Every row comes from one small tree of marks. The marks that hang from a mark follow it in brackets, in the order of their numbers. Every link used is in the known rows. Which tree was each row made from?
(in the rows, 128 means zero)
Known rows
J288[J845[J177[J394[J614] J403[J151]]]]: [124 113 140 115 127 127 117 137 125 124 133 153 119 126 159 132 142 123
 110 130 130 110 116 140 128 134  98 171 161 115 118 150 151 120]
J614[J394]: [138 112 127 112 110 125 144 125 133 134 115 132 129 126 110 139 125 135
 123 139 122 133 150 124 138 117 147  92 125 135 134 127 107 130]
J348[J151]: [132 139 115 134 137 123 129 136 132 136 100 142 142 159 109 131 117 120
 126 147 114 139 151 126 122 137 131 118 114 108 126 106 124 124]
J288[J845[J177]]: [116 130 126 109 129 115 117 137 134 116 115 156 111 140 134 134 141 130
 114 147 124 134 135  94 136 124 121  94 111 168 116 145 112 127]
J151[J348 J403]: [122 134 130  93 127 115 135  68 139 132 123 133 130 170  79 144 115  86
 146 125 120 148 150 106 154 101 192 100 102 161 155 122 117 124]
J605[J348]: [121 132 127 122 124 123 134 162 135 120 112 117 123 150 107 124 132 114
 127 127 129 143 152  90 132  95 113 129 123 163 139 128  91 119]
J752[J403[J151[J348]]]: [125 153 105  93 129 133 132  84 146 131 124 129 117 149  63 142 114  72
 120 128 131 126 158 148 140 127 171  95 116 103 156 135 104 114]
J288[J845[J177[J394 J403[J151[J348]]]]]: [ 89 133 141 104 146 121 116 150 139 129 142 160 128 135 156 147 122 115
 125 145 134 135 130 117 139 138 168 163 144 130 137 146 149 127]
J177[J394[J614] J403 J845]: [121 105 134 182 129 127 131  75 111 145 130 124 133 126 183 130 137 134
 119 130  92 127 102 146 120 119  66 193 155 104 109 135 155 127]
J151[J348[J605] J403]: [132 129 125  93 134 104 128  24 146 132 108 140 154 183  81 135 109  74
 147 146 115 152 150 117 154 105 183 102  80 166 143 102 134 131]
J634[J752]: [124 133 117 141 144 128 131  96 124 132  99 127 114 127 100 116 118 158
 129 144 124 113 131 111 127 132 142 117 133 116 134 120  89 135]
J288[J845[J177[J394]]]: [104 128 136 126 130 112 118 143 129 126 115 173 115 122 170 132 140 148
 107 163 110 140 128 117 124 143 124 122 130 157 108 146 120 133]
J177[J394]: [112 128 130 149 120 124 133 131 121 144 103 151 121 125 145 128 128 141
 110 145 103 143 145 144 124 143 127 145 143 122 125 126 103 128]
J634[J752[J403[J151]] J905]: [140 147  93 114 156 134 126  70 130 134  94 105 119 122  43 114 100 140
 111 152 154  96 122 169 109 147 156  76 136  57 140 142  98 141]
J415[J820]: [117 130 126 139 128 128 127  87 123 142 107 154 116 137 111 121 132 124
 122 132 140 132 149 115 125 130 140 135 112 124 128 134 119 116]
J403[J151]: [135 137 115 113 119 134 133 110 130 132 106 114 120 139  88 133 121  99
 106 122 134 122 161 137 133 130 143 144 132 114 152 129  90 113]
J460[J845[J177]]: [120 141 131 118 131 119 115 117 134 113 140 131 128 121 120 128 133 124
 115 147 133 123 130 102 131 130 116 121 161 163 114 122 112 133]
J845[J177 J288]: [137 152 131 132 110 126 118 190 129 102 125 150 117 120 145 118 144 160
 127 134 139 121 126  99 131 138 107  73 124 188 120 133 115 134]
J151[J403]: [131 125 128 103 118 116 130  62 129 135 105 134 127 155  98 140 124 108
 133 120 123 138 147 120 137 106 152 100 103 150 140 125 102 127]
J634[J752[J403] J905]: [131 141  98 133 159 127 125  87 126 135  90 127 116 127  63 111 108 162
 124 158 137 112 111 150 112 143 141  54 128  78 121 139 101 149]
J177[J845]: [119 126 116 158 131 123 132  52 124 135 114 108 128 138 138 135 130 119
 110 140 104 136 133 120 124 113 100 137 116 137 125 132 107 125]
J403[J151[J348]]: [125 146 116 103 128 133 137 121 140 130 121 117 122 153  66 137 112  77
 119 129 132 134 163 123 150 124 181 145 132 125 167 125 104 111]
J634[J905]: [131 132 113 130 136 126 132 157 122 138  92 119 124 148  75 119 118 132
 110 146 129 142 136 130 131 136 134 104 133 118 134 133 105 138]
J614[J394[J177[J403 J845[J288]]] J820]: [149 109 144 124 116 137 144 206 129 116 167  84 135  80 173 130 141 177
 170  97 142 129 107 120 122 114 143  91  84 147 122 122 156 140]
J752[J403 J634]: [123 121 103 129 115 131 123  65 122 139 121 168 111 133  88 132 133 119
 101 123 125 137 144 151 116 129 109  59  87 107 118 140  92 122]
J460[J845]: [119 135 121 117 142 123 122 119 132 127 129 120 122 116 103 138 131 120
 107 136 122 133 145 121 134 126 115 132 141 130 123 119 100 138]
J394[J177[J403 J845]]: [106 120 133 155 135 129 131  94 121 134 142 109 129 137 154 117 123 117
 139  97 111 143 108  98 123 106  95 158 109 136 126 121 114 121]
J348[J151[J403] J605]: [148 128 116 107 138 101 122  13 142 136  90 146 175 184 105 135 105  93
 142 160 115 143 150 140 124 121 147  96  76 131 121  85 151 133]
J151[J348]: [117 141 123 119 131 127 136 136 136 132 118 137 120 155  86 133 121 100
 130 135 114 148 153 104 152 118 163 119 120 145 148 123 110 122]
J845[J177[J394[J614[J820]] J403]]: [144 108 151 140 103 137 132 193 114 129 132 138 124 120 169 123 147 154
 160 127 132 116 108 139 124 140 140 155 170 122 111 124 169 117]
J177[J403 J845]: [105 118 123 163 138 124 127  69 120 142 125 112 137 137 164 142 127 131
 124 126 115 135 119 114 124 106  93 154 122 122 121 134 124 128]
J752[J403[J151[J348]] J634[J905]]: [130 137  92 101 139 136 127  83 130 138 128 135 122 146  13 127 106  84
  98 137 151 138 146 168 129 142 176  67 108  82 149 147 116 128]
J177[J394[J614] J403]: [127 108 139 152 118 132 131 150 115 144 117 152 121 133 154 125 137 138
 124 119 105 129 117 145 129 130  86 176 160  97 118 127 137 124]
J348[J151 J605]: [144 134 109 134 143 112 124  82 138 135  86 145 165 171 112 125 110 104
 126 168 110 140 152 138 123 137 119 118  94 114 116  87 142 129]

Which tree is each row?
[169 115 136 111 103 148 150 193 123 117 127 100 102 133  74 103 145 104
 159  89 122 124 131 123 137 119 148 126 117 134 139 107 119 101] | J394[J177 J614[J820]]
[134 135 128 102 136 108 129  96 144 123 112 121 157 177 100 133 115 101
 152 135 134 148 153  99 122  87 147 105 101 152 133 105 131 127] | J605[J348[J151[J403]]]
[133 156 134 119 130 120 108 182 136  97 152 135 122  94 140 125 146 158
 116 141 143 117 123 103 129 140  96  88 143 186 107 126 124 150] | J460[J845[J177 J288]]
[105 129 133 182 137 123 120 132 116 137 135 136 135  95 222 137 138 183
 118 131 109 135 106 140 110 136  70 148 127 127 104 139 149 151] | J177[J394 J403 J845[J288]]
[120 117 136 108 133 133 147  91 141 130 173  86 148 130 115 133 103  86
 147 104 131 134 125 108 142 101 177 155 119 128 159 123 138 117] | J614[J394[J177[J403[J151[J348]] J845]]]
[118 148 120 137 144 131 124 124 135 122 154  98 137 125 144 145 123 119
 126 117 137 126 126 121 138 117 126 145 116 131 147 139 148 134] | J177[J403[J151[J348]] J845[J288]]
[154 130 130 137 125 143 130 140 125 108 159  88 122 114 135 108 139 113
 130  73 130 105  99 125 126 115  60 157 118 131 133 131 138 118] | J394[J177[J403[J151] J845[J288]] J614]
[112 156 143 128 127 130 117 210 135 117 153 154 134 116 169 130 125 146
 136 130 149 123 123 124 134 156 154 142 157 146 138 134 154 134] | J845[J177[J394 J403[J151[J348]]] J288]
[141 101 143 140 113 141 140 185 113 142 122 128 120 116 152 132 144 150
 150 116 121 126 122 160 127 135 135 168 155  89 122 121 155 120] | J177[J394[J614[J820]] J403]
[102 120 135 115 138 117 112 148 131 124 124 160 116 142 160 142 139 145
 127 133 135 133 119  90 135 117 114 112 115 150 113 148 127 131] | J288[J845[J177[J403]]]
[110 125 132 136 127 133 129 135 121 150 115 138 130 122 153 139 117 130
 114 121 129 129 142 154 121 146 136 187 157  82 139 130 116 124] | J177[J394 J403[J151]]
[157 122 152 143 104 140 125 252 116 111 143 142 121  96 190 119 159 188
 160 121 142 111 102 140 123 149 117 123 153 142 105 129 179 132] | J845[J177[J394[J614[J820]] J403] J288]
[136 141 111 101 135 123 131  69 146 129 109 121 147 165  69 129 106  62
 120 147 125 133 164 133 152 128 169 145 110 133 158 106 122 119] | J403[J151[J348[J605]]]
[ 99 124 146 155 119 123 120 155 119 136 124 167 133 128 189 127 127 156
 133 139 125 135 115 117 121 143 124 152 165 134 113 130 130 130] | J845[J177[J394 J403]]
[131 117 139 127 120 119 121 143 125 119 119 169 108 125 151 123 152 133
 108 153 103 123 117 126 130 132  91 131 145 153 103 147 139 123] | J288[J845[J177[J394[J614]]]]
[142 127  90 111 128 137 124  74 121 141 114 135 121 133  35 125 114 106
  84 131 154 129 143 183 110 145 135  68 109  70 134 150  99 130] | J752[J403[J151] J634[J905]]
[116 126 127 139 134 135 133  77 126 133 145  88 132 133 133 119 115  94
 128  88 130 126 119 118 122 114 111 182 121 115 144 124 109 112] | J394[J177[J403[J151] J845]]
[ 94 129 148 140 140 117 109 134 126 130 150 152 138 105 183 133 129 157
 123 146 129 131 111 121 119 146 110 166 182 134 102 124 137 145] | J460[J845[J177[J394 J403]]]
[131 143 127 151 128 128 129 140 126 110 142 110 117 109 147 107 138 136
 125 105 111 135 114 105 121 122  81 107  88 173 122 125 108 132] | J394[J177[J845[J288]]]
[145 125 133 132 115 128 141 138 133 110 154 103 130  91 148 116 133 151
 130 115 116 130 115 110 126 114 105  80  88 177 121 127 124 140] | J614[J394[J177[J845[J288]]]]
[126 138 119 144 136 132 120 116 126 124 139  98 133 111 166 142 130 141
 113 112 140 113 121 135 120 125  85 144 119 120 134 142 132 135] | J177[J403[J151] J845[J288]]
[123 142 139 140 120 127 113 212 126 110 134 156 123 120 173 126 142 174
 138 118 148 121 111  92 129 135  95  92 128 169 115 134 130 139] | J845[J177[J403] J288]
[105 134 119 136 146 130 131  60 133 138 144  93 140 149 123 149 110  86
 127 123 128 131 135 119 140 108 147 179 131 112 154 133 135 121] | J177[J403[J151[J348]] J845]
[131 158  95 103 164 133 130  80 139 132 110 109 122 138  23 117  92 118
 125 155 150 108 127 155 128 144 199  76 138  70 154 138 114 139] | J634[J752[J403[J151[J348]]] J905]
[158 115 144 135  94 136 138 172 118 121 123 134 119 118 141 115 149 142
 145 143 122 117 122 145 125 144 148 139 163 142 116 122 150 112] | J845[J177[J394[J614[J820]]]]
[119 153 141 137 130 119 108 189 131 106 152 154 127  79 177 123 144 176
 111 154 130 124 116 126 117 160  96 114 164 172  98 127 134 154] | J460[J845[J177[J394] J288]]
[ 98 124 138 116 137 121 113 142 129 133 128 158 126 119 178 143 130 139
 110 140 136 125 127 133 121 144 125 163 146 117 122 150 133 129] | J288[J845[J177[J394 J403[J151]]]]
[147 103 131 150 122 143 139  97 115 142 135  81 136 109 161 139 137 122
 134 120 126 109 119 181 114 132 128 207 156  74 131 132 167 114] | J177[J394[J614[J820]] J403[J151] J845]
[148 135 144 136 107 137 117 197 121 111 141 148 125 106 171 117 143 150
 122 115 145  98 106 143 122 153  86 153 173 132 121 138 156 126] | J845[J177[J394[J614] J403[J151]] J288]
[144 134  86  98 145 126 122  28 136 138 115 142 148 158  16 119  99  69
  96 157 145 139 146 178 129 145 163  66  82  87 139 127 133 133] | J752[J403[J151[J348[J605]]] J634[J905]]
[138 129 148 154 110 130 117 213 118 112 141 167 120 110 192 114 151 176
 134 122 126 111  95 125 124 146  68 129 162 152 102 135 160 136] | J845[J177[J394[J614] J403] J288]
[131 117 141 138 124 128 136 154 130 117 165 110 138  93 176 124 131 164
 145 100 127 132 102 104 126 110  92  99  94 158 118 128 139 144] | J614[J394[J177[J403 J845[J288]]]]
[137  94 143 125 116 136 151 138 126 133 157  81 141 107 152 132 128 143
 172 103 133 137 115 119 125 102 165 125 102 126 129 117 145 126] | J614[J394[J177[J403 J845]] J820]
[162 116 140 143 120 146 137 200 119 108 162  84 117 103 153 112 155 147
 166  77 130 119  94 122 124 113  90 129  99 141 118 121 161 124] | J394[J177[J403 J845[J288]] J614[J820]]
[138  96 137 168 123 136 140 113 110 144 133 101 132 111 179 137 145 145
 145 127 108 125 108 159 117 125 111 185 150  94 113 128 170 123] | J177[J394[J614[J820]] J403 J845]
[103 137 142 123 138 124 110 123 129 129 154 133 142 100 162 136 122 132
 112 138 147 116 125 138 118 152 125 189 197 111 120 126 136 136] | J460[J845[J177[J394 J403[J151]]]]
[154 106 144 116 112 149 144 213 120 124 138 106 108 135 103 110 143 119
 172  74 132 126 118 119 136 113 138 144 121 116 134 109 135 106] | J394[J177[J403] J614[J820]]
[150 103 142  80 108 147 153 195 134 131 147  89 132 108 104 131 120 124
 167  85 163 125 142 135 133 122 206 131 119 101 157 113 126 115] | J614[J394[J177[J403[J151]]] J820]
